Each row was made from one walk, in order. Every step used is in the known rows, and no mark comes twice. Write each row's walk.
Known rows
Y-P-T-Z-A-X-E: [-1.80 -0.26  5.01  0.23  0.22 -2.94 -1.71 -1.17 -0.61  0.70 -0.12 -2.29
  0.49  0.22 -0.61  0.66  0.33  1.50 -2.60]
E-X-Y: [ 0.15  1.82 -1.74  0.87  3.53  1.81  1.32  1.23 -1.99 -2.32 -0.54  0.16
  0.91 -1.73 -0.47  2.34  2.85 -1.74  2.79]
P-T-Z-A-X: [-2.48 -1.03  4.07  0.26 -0.69 -0.53 -1.81 -0.59  0.02  0.02  2.68 -1.14
  1.45  0.37 -0.23  1.52 -0.37  0.58 -0.11]
T-Z-A-X: [-2.37 -0.64  1.29  2.12 -1.15  1.62 -3.13 -1.89  1.81  0.13  3.11 -1.54
 -1.74  1.25  0.64  0.81  1.10  0.06  1.22]
X-A-Z-T-P: [ 2.10 -0.66 -1.77 -1.07 -4.18 -0.45  0.39 -1.00  4.12  3.25  0.75 -1.13
 -0.39  1.26  1.66 -0.10 -1.46  0.31  1.65]
A-X-E: [ 0.05  1.87  1.34  0.67  0.53 -1.23 -2.77 -0.64 -0.72 -0.50  0.94 -1.19
 -0.97  2.21  0.85  3.42  1.79  2.19  1.14]
Z-T-P: [-0.36 -2.89 -1.57  1.67 -0.60  0.56  1.20  1.80  1.58  0.47  0.57  0.58
 -0.10 -0.85 -0.19 -0.55 -2.50  0.99  2.16]
Z-A-X-Y-P-E: [-1.63  0.96  1.45  0.76  2.72 -2.37  2.01 -1.19 -1.20 -0.12 -0.98 -0.22
 -1.21  1.92 -2.52 -0.70  2.91  0.88 -2.52]
P-E: [ 0.86 -1.34  0.76 -1.33  1.38  0.39  0.15  1.06 -2.91 -2.88 -0.45  2.88
  0.10  0.72 -2.17 -0.30 -1.18 -0.01 -3.00]
P-T-Z: [ 0.04 -1.72  3.30  0.80  0.76  1.54  0.53  0.28 -2.15 -2.11  1.35  1.07
  1.94 -2.00 -1.10  1.91 -2.28 -1.87 -1.62]
A-X-Y-P: [-1.77  3.31  0.25  3.17  2.86 -0.93  2.60 -1.63 -0.45 -0.80  0.14 -1.37
 -1.94  0.54 -0.43  2.25  4.26  1.14  0.36]
Y-P-E-X-A-Z-T: [ 2.44  3.36 -1.54 -5.86 -4.86 -3.43 -2.26  1.28 -0.60  1.12 -2.21 -0.67
  0.12 -0.11  1.50 -2.96  0.58  2.77 -0.94]
T-Z-A-X-Y: [-1.27 -0.67  0.84  4.38  1.33  1.59 -0.43 -3.40  1.01  1.06  3.41 -2.57
 -1.21  0.20 -0.05  2.45  2.57 -2.95  1.95]
Y-X-E: [ 0.92  1.52  1.25  1.01  1.09  0.50 -0.96 -0.64 -1.09 -1.26  0.32  2.18
  1.44  0.12 -1.02 -1.74  0.75 -0.47 -1.34]
A-Z: [-0.43 -0.60  0.68 -0.10 -1.20  0.95  0.52 -1.99  2.30 -2.27 -0.26  1.22
 -2.50  3.40  1.26  1.57 -0.30 -0.39 -0.12]
A-Z-T-P-E: [ 0.72 -3.81 -0.48 -1.29 -2.65 -1.20  0.30  0.51  1.44  1.46 -0.88  1.77
 -0.71  1.21  1.32 -1.88 -5.24  0.09 -1.31]
Z-T-P-E-X: [-0.04 -1.26 -2.68 -2.49 -0.37 -0.50 -1.62  5.32 -2.00  0.54 -1.53  1.98
  2.13 -2.86  0.66 -2.77 -3.61  2.13  0.99]
A-X-Y-P-E: [-1.05  2.77  0.67  1.14  3.24 -1.85  1.73 -0.72 -2.98 -0.69 -0.58  0.07
 -0.93  0.28 -1.52  0.71  2.32  1.00 -2.81]
X-Y: [ 1.13 -0.54 -0.53  3.02  3.40  1.62  3.68 -1.47 -0.95 -2.02  0.71  0.18
 -0.29  0.13 -2.27  2.99  1.90 -2.95  0.77]
E-X-A-Z: [ 1.36  3.84 -1.27 -3.76 -2.36  0.50 -2.35 -0.26  1.11 -0.78 -0.73 -1.10
 -0.21  1.51  2.42  1.39  2.44  1.15  1.90]

Which walk is each row?
[ 2.05  4.04  0.36 -1.32 -2.85  0.95 -0.89 -2.67  2.10  0.50  1.15  1.03
  0.58  1.74  0.59 -2.27  1.65 -0.21 -1.28] | Y-X-A-Z
[ 0.99 -1.23 -3.39 -0.58  2.12 -0.25  1.16  3.74 -3.15  1.40 -1.53  0.76
  2.70 -4.01 -0.45 -1.20 -2.14 -1.19  1.92] | Z-T-P-E-X-Y
[-0.26 -1.22 -2.15 -3.31 -2.65 -1.11 -2.02  3.05  0.53  1.25 -2.38  1.54
  0.12 -0.44  3.15 -2.37 -4.41  1.45  0.91] | A-Z-T-P-E-X
[-0.91 -2.35  3.31  2.62  3.10  0.12  4.78 -1.92 -0.81 -0.86 -0.34 -0.80
  1.11 -2.21 -3.54  0.46  0.73 -3.35 -2.85] | X-Y-P-T-Z-A
[-2.43  0.46  1.18  4.26  1.56  0.37  1.02 -3.30  1.43  0.77  1.28 -2.59
 -2.53 -0.33 -0.46  0.54  3.26 -1.23  0.02] | T-Z-A-X-Y-P
[ 0.90 -3.55 -1.07 -0.42 -0.17 -0.44  0.41  2.90 -1.10  0.79 -0.39  2.23
  0.97 -1.00 -0.97 -2.45 -4.48  0.57 -1.07] | Z-T-P-E
[ 1.93  1.92 -1.62 -0.43 -4.58 -0.17 -0.40 -1.17  4.00  3.89  1.15  0.38
  1.35 -0.11  1.80 -4.06 -1.22  0.38  0.57] | Y-X-A-Z-T-P
[ 0.69  1.41 -2.04 -5.16 -0.57  0.18 -2.41  1.97 -0.26  1.40 -2.64  0.94
  1.06  0.30  2.08 -1.42 -1.31  1.92 -1.72] | T-P-E-X-A-Z
[-0.26 -2.87 -1.23  0.76 -3.01 -0.01  1.01 -0.18  4.23  1.31 -0.22  0.33
 -1.85  1.54  2.16 -0.23 -3.21  0.39  1.99] | A-Z-T-P
[ 1.23 -1.17  0.15 -0.11 -4.59 -0.82  0.33 -1.32  2.88 -0.61  0.84  0.07
 -1.92  2.51  1.85  0.90 -1.20 -0.40  2.38] | A-Z-T
[-1.68 -0.16  1.98  0.49  3.11  0.21  2.70  0.57 -1.72 -1.02 -1.75 -1.06
  2.12 -3.84 -1.71 -0.20  1.42 -1.92 -0.53] | E-X-Y-P-T-Z-A
[-0.58 -3.47  1.17  2.22  0.14  3.09 -0.91 -1.49  1.42 -1.34  1.84  0.06
 -1.57  0.19 -1.03 -0.26 -0.06 -1.91 -0.09] | T-Z-A
[-1.15  2.98 -1.61  0.85  3.81  0.66  2.99  1.32 -1.71 -2.40 -2.63 -0.22
 -0.54 -2.31 -0.80  0.57  3.73  0.02  0.61] | E-X-Y-P
[-0.95 -0.98  2.14  1.62 -0.49  0.25 -4.36 -2.51  0.59  1.12  2.38 -2.54
 -1.51  1.49  0.74  1.42  1.37 -0.10  0.69] | T-Z-A-X-E
[ 3.10 -1.53 -1.57 -2.96 -3.55 -1.61 -0.50  0.23  1.32  3.60 -0.20  0.14
  0.41  1.09  0.64 -1.61 -3.25  0.51 -1.15] | X-A-Z-T-P-E
[ 1.61  3.90 -1.95 -2.90  0.02  1.10 -2.14  2.18 -1.17 -1.48 -0.38 -0.70
  1.53 -1.02 -0.07  0.72  3.11  1.78  2.04] | E-X-A
[-0.40 -0.65 -2.61 -0.53  4.99  1.39  1.58  3.01 -3.43 -0.21 -2.53  1.78
  1.99 -2.98 -0.75 -0.24 -1.04 -0.98 -0.63] | T-P-E-X-Y
